What can hang from each mark
zomid: pevol
sifiko: pevol
nevidof: pevol semu
firi: pevol
semu: nevidof
tedo: pevol
razet: pevol
nuruzir: pevol
pevol: gadun nevidof nuruzir sifiko sovaki tuzi

Known rows, with every way that one mark hangs from another
[firi [pevol gadun sifiko sovaki]]: -.05; -.04; .00; .06; -.12; .36; .13; .29; .03; -.11; -.43; .15; -.01; .40; .14; -.41; -.09; -.21; .05; -.23; .04; -.22; -.40; -.07; .25; .09; -.02; .02; .00; -.03; -.21; .06
[tedo [pevol sovaki]]: .24; .19; -.28; -.15; .10; .21; -.02; .09; .37; .00; -.09; .49; .50; -.02; .58; .13; -.18; -.05; -.03; -.12; .01; .23; -.17; .15; -.38; -.01; -.10; .06; .56; -.16; -.25; -.07
[zomid [pevol nevidof sifiko sovaki tuzi]]: -.22; -.03; .24; .27; -.14; .33; .03; -.21; -.29; -.19; .14; -.12; -.09; .17; -.05; .02; .21; -.24; -.07; .13; .23; .05; -.17; .00; .04; -.14; .14; .06; .23; -.03; .05; .05
[firi pevol]: .41; .00; -.46; -.44; .24; .34; .35; .41; .54; -.10; .03; .64; .63; .22; .27; -.29; .06; .00; -.05; -.35; -.05; -.11; -.02; .16; -.12; .31; -.21; .04; .30; .08; -.19; .03
[sifiko [pevol gadun sovaki tuzi]]: .15; -.09; .10; .14; .01; .06; .01; .10; .01; .14; -.22; -.01; -.04; -.04; .16; .00; .26; .03; .24; -.12; .02; -.04; .25; .03; .18; -.06; -.18; -.10; -.20; -.20; -.14; .01
[nevidof [pevol gadun nuruzir sifiko sovaki tuzi] semu]: -.36; -.04; .13; .00; -.14; -.42; -.36; -.32; -.25; .13; -.10; -.46; -.53; -.30; -.40; -.02; -.23; .00; -.14; .05; -.03; .10; -.19; -.02; .24; -.15; .20; .12; -.32; -.04; .19; .01
[tedo [pevol tuzi]]: .20; .23; -.34; -.29; .02; .19; .01; .39; .36; -.02; .15; .43; .48; -.05; .61; .14; -.04; -.02; -.04; -.07; -.15; .18; .16; .15; -.31; -.07; -.10; .04; .14; -.16; -.13; -.12
[zomid [pevol nevidof sovaki]]: .15; .00; -.04; .04; .19; .30; .20; -.28; .09; -.20; .08; .18; .35; .00; .15; .08; .17; -.12; -.16; .00; .22; .11; -.14; .17; -.16; .07; .02; .02; .73; .06; .03; .03
[nuruzir pevol]: .63; .18; -.35; -.36; .30; .32; .37; .23; .43; -.12; .14; .49; .46; .10; .12; .08; -.05; .16; .10; -.36; -.11; -.14; .12; .03; -.31; .49; -.33; .01; .18; -.10; -.15; -.10
[nuruzir [pevol sovaki tuzi]]: .34; .26; -.03; .00; -.02; .29; .22; .02; .07; -.07; .12; .19; .15; .15; -.02; .07; .06; .09; .22; -.37; .02; -.15; .19; -.11; -.14; .22; -.16; .07; .14; -.26; -.22; -.04
[tedo [pevol gadun nevidof nuruzir sifiko sovaki]]: -.37; -.05; .32; .41; -.41; .03; -.27; .14; -.31; -.12; -.35; -.21; -.21; .30; .19; .00; -.18; -.38; -.01; .37; .00; .01; -.49; -.14; .15; -.30; .19; .08; .26; -.05; -.17; .04
[sifiko [pevol tuzi]]: .44; -.11; -.23; -.20; .25; .11; .16; .24; .40; .09; .19; .33; .32; -.03; .18; .07; .27; .18; .18; -.16; -.07; -.01; .39; .17; -.09; .09; -.30; -.06; -.19; -.10; -.09; -.01
[zomid [pevol gadun nevidof nuruzir sovaki tuzi]]: -.31; .02; .45; .43; -.32; .15; -.03; -.16; -.49; -.17; .01; -.31; -.13; .06; -.04; .00; .27; -.28; -.04; .26; .22; -.08; .20; -.08; .31; -.20; .17; .20; .33; .03; .12; .09
[razet pevol]: .45; .11; -.35; -.23; .42; .17; .44; -.10; .34; -.03; .16; .53; .53; -.22; .37; -.03; -.11; -.01; .19; -.22; .06; .19; .09; .09; -.47; .41; .00; -.04; .28; -.03; -.14; -.18
[semu [nevidof [pevol gadun sifiko sovaki]]]: -.10; -.08; .08; .22; .29; -.08; .00; -.16; .02; .19; -.19; .00; .00; -.06; .11; .00; -.44; .28; .02; -.04; .07; .13; -.22; -.07; -.12; .08; -.06; -.35; -.15; .37; .31; -.07
[nuruzir [pevol nevidof sifiko sovaki tuzi]]: .07; .07; .24; .25; -.19; .23; .07; -.03; -.23; -.18; .02; -.17; -.27; .43; -.32; -.06; .12; -.14; .19; -.04; .07; -.28; -.27; -.27; .02; .05; .02; -.03; .00; -.18; -.26; -.03
[nevidof pevol]: .37; .08; -.38; -.41; .60; -.23; .17; .00; .56; .04; .09; .42; .54; -.35; .14; .08; -.15; .14; -.07; -.26; -.09; .19; -.02; .23; -.28; .31; -.14; -.09; .21; .03; .13; -.13
[pevol tuzi]: .24; .14; -.22; -.26; .10; .01; .31; .26; .31; .03; .18; .37; .39; -.11; .24; .15; .16; .07; -.03; -.19; -.13; -.06; .40; .07; -.25; .21; -.06; .04; -.04; -.20; -.06; -.07
[sifiko [pevol [nevidof semu] nuruzir sovaki tuzi]]: .07; -.24; .02; .04; -.11; -.15; -.14; -.23; -.10; .03; .15; -.21; -.21; .00; -.30; .05; .34; .04; .02; .25; .08; -.04; .10; .07; .02; -.25; -.06; .04; .17; .05; -.13; .16
[firi [pevol tuzi]]: .25; .06; -.33; -.35; .08; .34; .31; .45; .36; -.13; .12; .49; .43; .21; .20; -.30; .20; -.03; .02; -.30; -.07; -.14; .21; .06; -.01; .18; -.14; .08; .07; .02; -.15; .05
[tedo [pevol nuruzir sifiko tuzi]]: -.14; .07; .04; .00; -.32; .15; -.15; .35; .00; -.04; .26; .13; .12; .13; .29; .10; -.15; -.13; -.01; .10; -.09; .11; .05; -.01; -.07; -.18; .04; .31; -.07; -.14; -.03; .04

Rows
-.16; -.07; .02; .08; .23; -.09; .00; .08; .03; .20; .01; -.03; -.02; -.07; .09; .00; -.34; .31; .02; .01; -.05; .10; .08; -.09; -.04; .03; -.06; -.39; -.53; .35; .38; -.12 -> [semu [nevidof [pevol gadun sifiko tuzi]]]
-.06; .09; -.26; -.31; .22; -.38; -.22; -.30; .12; .13; -.26; -.17; -.18; -.50; -.08; .03; -.09; .13; -.20; -.14; -.09; .19; -.07; .15; .02; -.03; .08; -.14; -.11; -.02; .07; -.13 -> [nevidof [pevol gadun sovaki tuzi] semu]
.15; .02; -.24; -.15; .45; -.11; .17; -.01; .32; .19; .31; .29; .41; -.22; .19; .09; -.22; .45; -.04; -.09; -.03; .17; .29; .05; -.34; .11; -.16; -.33; -.08; .38; .37; -.11 -> [semu [nevidof [pevol tuzi]]]
-.24; -.07; -.01; -.11; .07; -.40; -.31; -.35; -.10; .13; -.20; -.29; -.34; -.29; -.30; .00; -.39; .07; -.20; -.02; -.03; .14; -.37; .08; .12; .03; .12; .08; -.09; .05; .19; .03 -> [nevidof [pevol gadun nuruzir sifiko sovaki] semu]
.02; .19; .13; .24; -.01; .09; .20; -.22; -.16; .02; -.14; .06; .01; -.19; .27; -.15; .03; -.16; .34; -.09; .09; .09; .16; -.12; -.03; .10; .20; -.08; .01; -.19; -.20; -.17 -> [razet [pevol gadun sovaki tuzi]]
.01; -.13; .31; .31; -.20; -.03; -.07; .09; -.18; .11; -.07; -.16; -.18; .00; .00; -.01; .23; .01; .26; .07; .02; -.14; .41; -.07; .32; -.13; -.09; .12; -.14; -.16; -.06; .11 -> [sifiko [pevol gadun nuruzir sovaki tuzi]]
-.10; .02; .09; .09; -.28; .13; -.12; -.10; -.32; -.11; -.31; -.42; -.59; .28; -.39; -.02; .06; -.13; .00; .06; .00; -.22; -.39; -.19; .17; -.11; .07; -.16; -.27; -.11; -.26; -.01 -> [nuruzir [pevol gadun [nevidof semu] sifiko sovaki tuzi]]
-.45; -.12; .48; .43; -.53; .13; -.05; .23; -.50; -.20; -.25; -.33; -.44; .55; -.28; -.48; .20; -.43; .10; .18; .06; -.38; -.28; -.29; .55; -.23; .22; .12; -.05; .03; -.22; .19 -> [firi [pevol gadun nevidof nuruzir sifiko sovaki tuzi]]
-.09; -.05; .12; .22; .23; -.21; .03; -.17; .01; .20; -.02; .01; .14; -.17; .07; .03; -.40; .30; .00; .06; .04; .08; .10; -.06; -.11; .07; -.05; -.16; .14; .39; .37; -.01 -> [semu [nevidof [pevol gadun nuruzir sovaki]]]
-.10; -.08; -.20; -.37; .11; -.40; -.21; -.18; .06; .12; .32; -.13; -.17; -.31; -.36; .03; -.23; .17; -.22; .00; -.11; .18; -.03; .11; -.07; .00; .09; .15; -.28; .06; .26; .02 -> [nevidof [pevol nuruzir sifiko tuzi] semu]
.12; -.13; .11; .07; -.06; -.04; .01; .32; -.01; .10; .02; -.02; .01; .01; .08; .04; .24; .05; .22; .06; -.08; -.12; .50; .01; .27; -.02; -.18; .11; -.36; -.07; .01; .08 -> [sifiko [pevol gadun nuruzir tuzi]]
-.53; -.10; .36; .31; -.55; -.24; -.25; -.15; -.54; -.02; -.27; -.64; -.68; .12; -.42; .00; .07; -.25; -.19; .39; -.01; -.22; -.23; -.19; .26; -.28; .33; .07; -.20; -.08; -.11; .12 -> [pevol gadun [nevidof semu] nuruzir sifiko sovaki tuzi]
.01; -.31; -.06; -.08; -.11; -.21; -.15; .09; -.08; .04; -.05; -.28; -.26; -.01; -.19; .04; .36; .01; -.03; .34; -.09; -.12; .20; .04; .24; -.20; -.07; -.07; -.26; .09; -.07; .08 -> [sifiko [pevol gadun [nevidof semu] nuruzir tuzi]]
-.27; -.03; .19; .06; -.37; .22; .08; .53; -.19; -.13; -.09; -.02; -.14; .42; -.04; -.40; .04; -.23; .06; -.02; -.07; -.30; .08; -.18; .45; .01; .04; .25; -.35; .01; -.05; .18 -> [firi [pevol gadun nuruzir sifiko tuzi]]
.21; -.23; -.21; -.09; .10; -.05; -.07; -.17; .10; .05; -.03; -.06; -.09; -.02; -.15; .06; .36; .10; -.03; .09; .05; .07; -.06; .17; -.08; -.18; -.13; -.19; .09; .02; -.22; .02 -> [sifiko [pevol [nevidof semu] sovaki tuzi]]
-.03; .05; -.17; -.25; .09; -.44; -.19; -.43; .06; .10; .24; -.13; -.10; -.46; -.34; .07; -.10; .18; -.18; -.07; -.03; .20; .06; .14; -.12; -.05; .11; .18; .19; -.01; .14; .00 -> [nevidof [pevol nuruzir sovaki tuzi] semu]
-.10; .02; .19; .09; -.20; .33; .10; .03; -.19; -.11; .52; .02; .09; .05; .04; .08; .03; -.08; -.10; .01; .11; .05; .31; .08; .06; .05; .05; .40; -.04; -.04; .29; .16 -> [zomid [pevol nuruzir sifiko tuzi]]
.36; -.23; -.08; .05; .27; .01; .12; -.07; .24; .00; -.11; .20; .18; .10; .03; .02; .28; .01; .12; .04; .11; -.01; -.17; .10; -.10; .00; -.18; -.17; .36; .02; -.22; .04 -> [sifiko [pevol nevidof sovaki]]
-.32; .04; .27; .11; -.03; -.31; -.15; .09; -.13; .03; .05; -.25; -.20; -.16; -.19; -.04; -.15; -.07; .06; .05; -.12; -.02; .08; -.08; .32; .02; .10; .10; -.47; -.06; .27; -.02 -> [nevidof [pevol gadun nuruzir sifiko tuzi]]
.36; .13; -.11; -.16; .08; .21; .25; .19; .13; -.21; .15; .16; .15; .27; -.14; .05; .26; -.02; .13; -.06; -.06; -.23; .11; -.15; -.12; .17; -.15; -.10; .07; -.07; -.22; -.08 -> [nuruzir [pevol nevidof tuzi]]
-.08; .06; .16; .17; -.09; .45; .07; -.19; -.18; -.09; .24; .04; .03; .03; .14; .04; .05; -.09; -.06; -.13; .20; .10; .07; .10; -.01; .01; .07; .22; .10; -.15; .15; .06 -> [zomid [pevol sifiko sovaki tuzi]]
.05; .04; -.04; -.03; -.17; .17; -.05; -.21; -.17; -.14; .01; -.22; -.40; .31; -.46; .01; .07; -.03; -.02; -.01; .03; -.14; -.40; -.13; -.09; -.02; .03; -.10; -.05; -.11; -.29; -.01 -> [nuruzir [pevol [nevidof semu] sifiko sovaki tuzi]]
.04; -.23; .25; .32; -.12; -.06; -.04; -.07; -.14; -.04; .15; -.13; -.08; .14; -.21; .02; .42; -.02; .21; .21; .12; -.12; .20; -.07; .13; -.18; -.06; .10; .20; -.02; -.16; .13 -> [sifiko [pevol nevidof nuruzir sovaki tuzi]]
-.43; -.02; .41; .41; -.31; -.06; -.04; .02; -.38; -.04; -.41; -.36; -.42; .26; -.12; -.02; .17; -.33; .00; .22; .04; -.25; -.29; -.27; .22; -.19; .24; -.12; -.22; -.20; -.20; -.03 -> [pevol gadun nevidof sifiko sovaki tuzi]
-.21; .06; -.06; -.13; .01; -.48; -.30; -.32; -.08; .12; -.10; -.32; -.28; -.48; -.26; .03; -.11; .11; -.16; .01; -.07; .11; .06; .07; .13; -.11; .15; .09; -.08; .00; .16; -.04 -> [nevidof [pevol gadun nuruzir sovaki tuzi] semu]
.05; .04; -.03; -.05; .34; -.18; .01; -.25; .23; .05; -.04; .14; .12; -.17; -.05; -.02; -.28; .02; .02; -.21; .05; .16; -.37; .08; -.15; .17; .02; -.01; .11; -.08; .10; -.06 -> [nevidof [pevol sifiko sovaki]]
-.36; -.07; .07; .13; -.39; -.03; -.40; -.01; -.25; -.08; -.35; -.26; -.32; .16; .09; .00; -.22; -.30; -.22; .39; -.03; .09; -.59; -.04; .07; -.34; .21; .07; .19; .02; -.19; .07 -> [tedo [pevol gadun [nevidof semu] nuruzir sifiko sovaki]]
-.39; -.06; .37; .43; -.08; -.19; -.14; -.15; -.34; .19; .04; -.26; -.26; -.03; -.13; -.03; -.37; .22; .09; .12; .09; .02; .07; -.21; .07; -.11; .10; -.15; -.28; .30; .38; .01 -> [semu [nevidof [pevol gadun nuruzir sifiko sovaki tuzi]]]
-.03; -.05; -.16; -.25; -.16; -.25; .02; -.03; .03; -.06; .24; -.07; .01; -.08; -.23; .14; .24; -.01; -.26; .27; -.11; -.10; .21; .05; -.19; -.03; .14; .10; .13; .05; -.07; .03 -> [pevol [nevidof semu] nuruzir tuzi]
.23; -.03; -.51; -.59; .42; -.43; -.05; -.19; .42; .09; .23; .18; .29; -.47; -.14; .13; -.21; .25; -.28; -.11; -.11; .25; .00; .32; -.27; .23; -.07; .09; .19; .15; .20; -.02 -> [nevidof [pevol nuruzir] semu]
-.31; .15; .16; .21; -.33; .19; -.24; .26; -.16; .00; -.31; -.08; -.14; .13; .43; .04; -.17; -.24; .03; .03; -.06; .10; -.22; -.07; .09; -.27; .09; .03; -.16; -.26; -.20; -.08 -> [tedo [pevol gadun sifiko sovaki tuzi]]
.35; .22; -.01; .01; .07; .26; .20; .09; .09; -.06; -.29; .15; .09; .13; .10; .04; -.09; .03; .19; -.34; -.02; -.19; -.05; -.10; -.01; .31; -.19; -.05; .15; -.18; -.22; -.09 -> [nuruzir [pevol gadun sovaki]]
-.01; .01; -.12; -.07; .38; -.14; .09; .08; .17; .21; .02; .11; .24; -.24; .21; .07; -.23; .40; -.01; -.06; -.08; .10; .28; -.02; -.14; .06; -.12; -.38; -.27; .36; .37; -.14 -> [semu [nevidof [pevol gadun tuzi]]]
-.18; -.05; .00; -.12; -.18; .09; -.07; -.09; -.25; -.16; .10; -.23; -.13; -.11; -.06; .09; .24; -.11; -.30; .32; .05; .02; .22; .14; .19; -.13; .13; .10; .10; .14; .18; .07 -> [zomid [pevol gadun [nevidof semu] nuruzir tuzi]]
-.01; -.07; -.11; -.04; .31; -.07; .09; .00; .15; .17; .29; .15; .17; -.10; .05; .05; -.30; .37; .01; -.07; -.03; .14; .09; -.01; -.27; .08; -.07; -.30; -.33; .35; .38; -.11 -> [semu [nevidof [pevol sifiko tuzi]]]
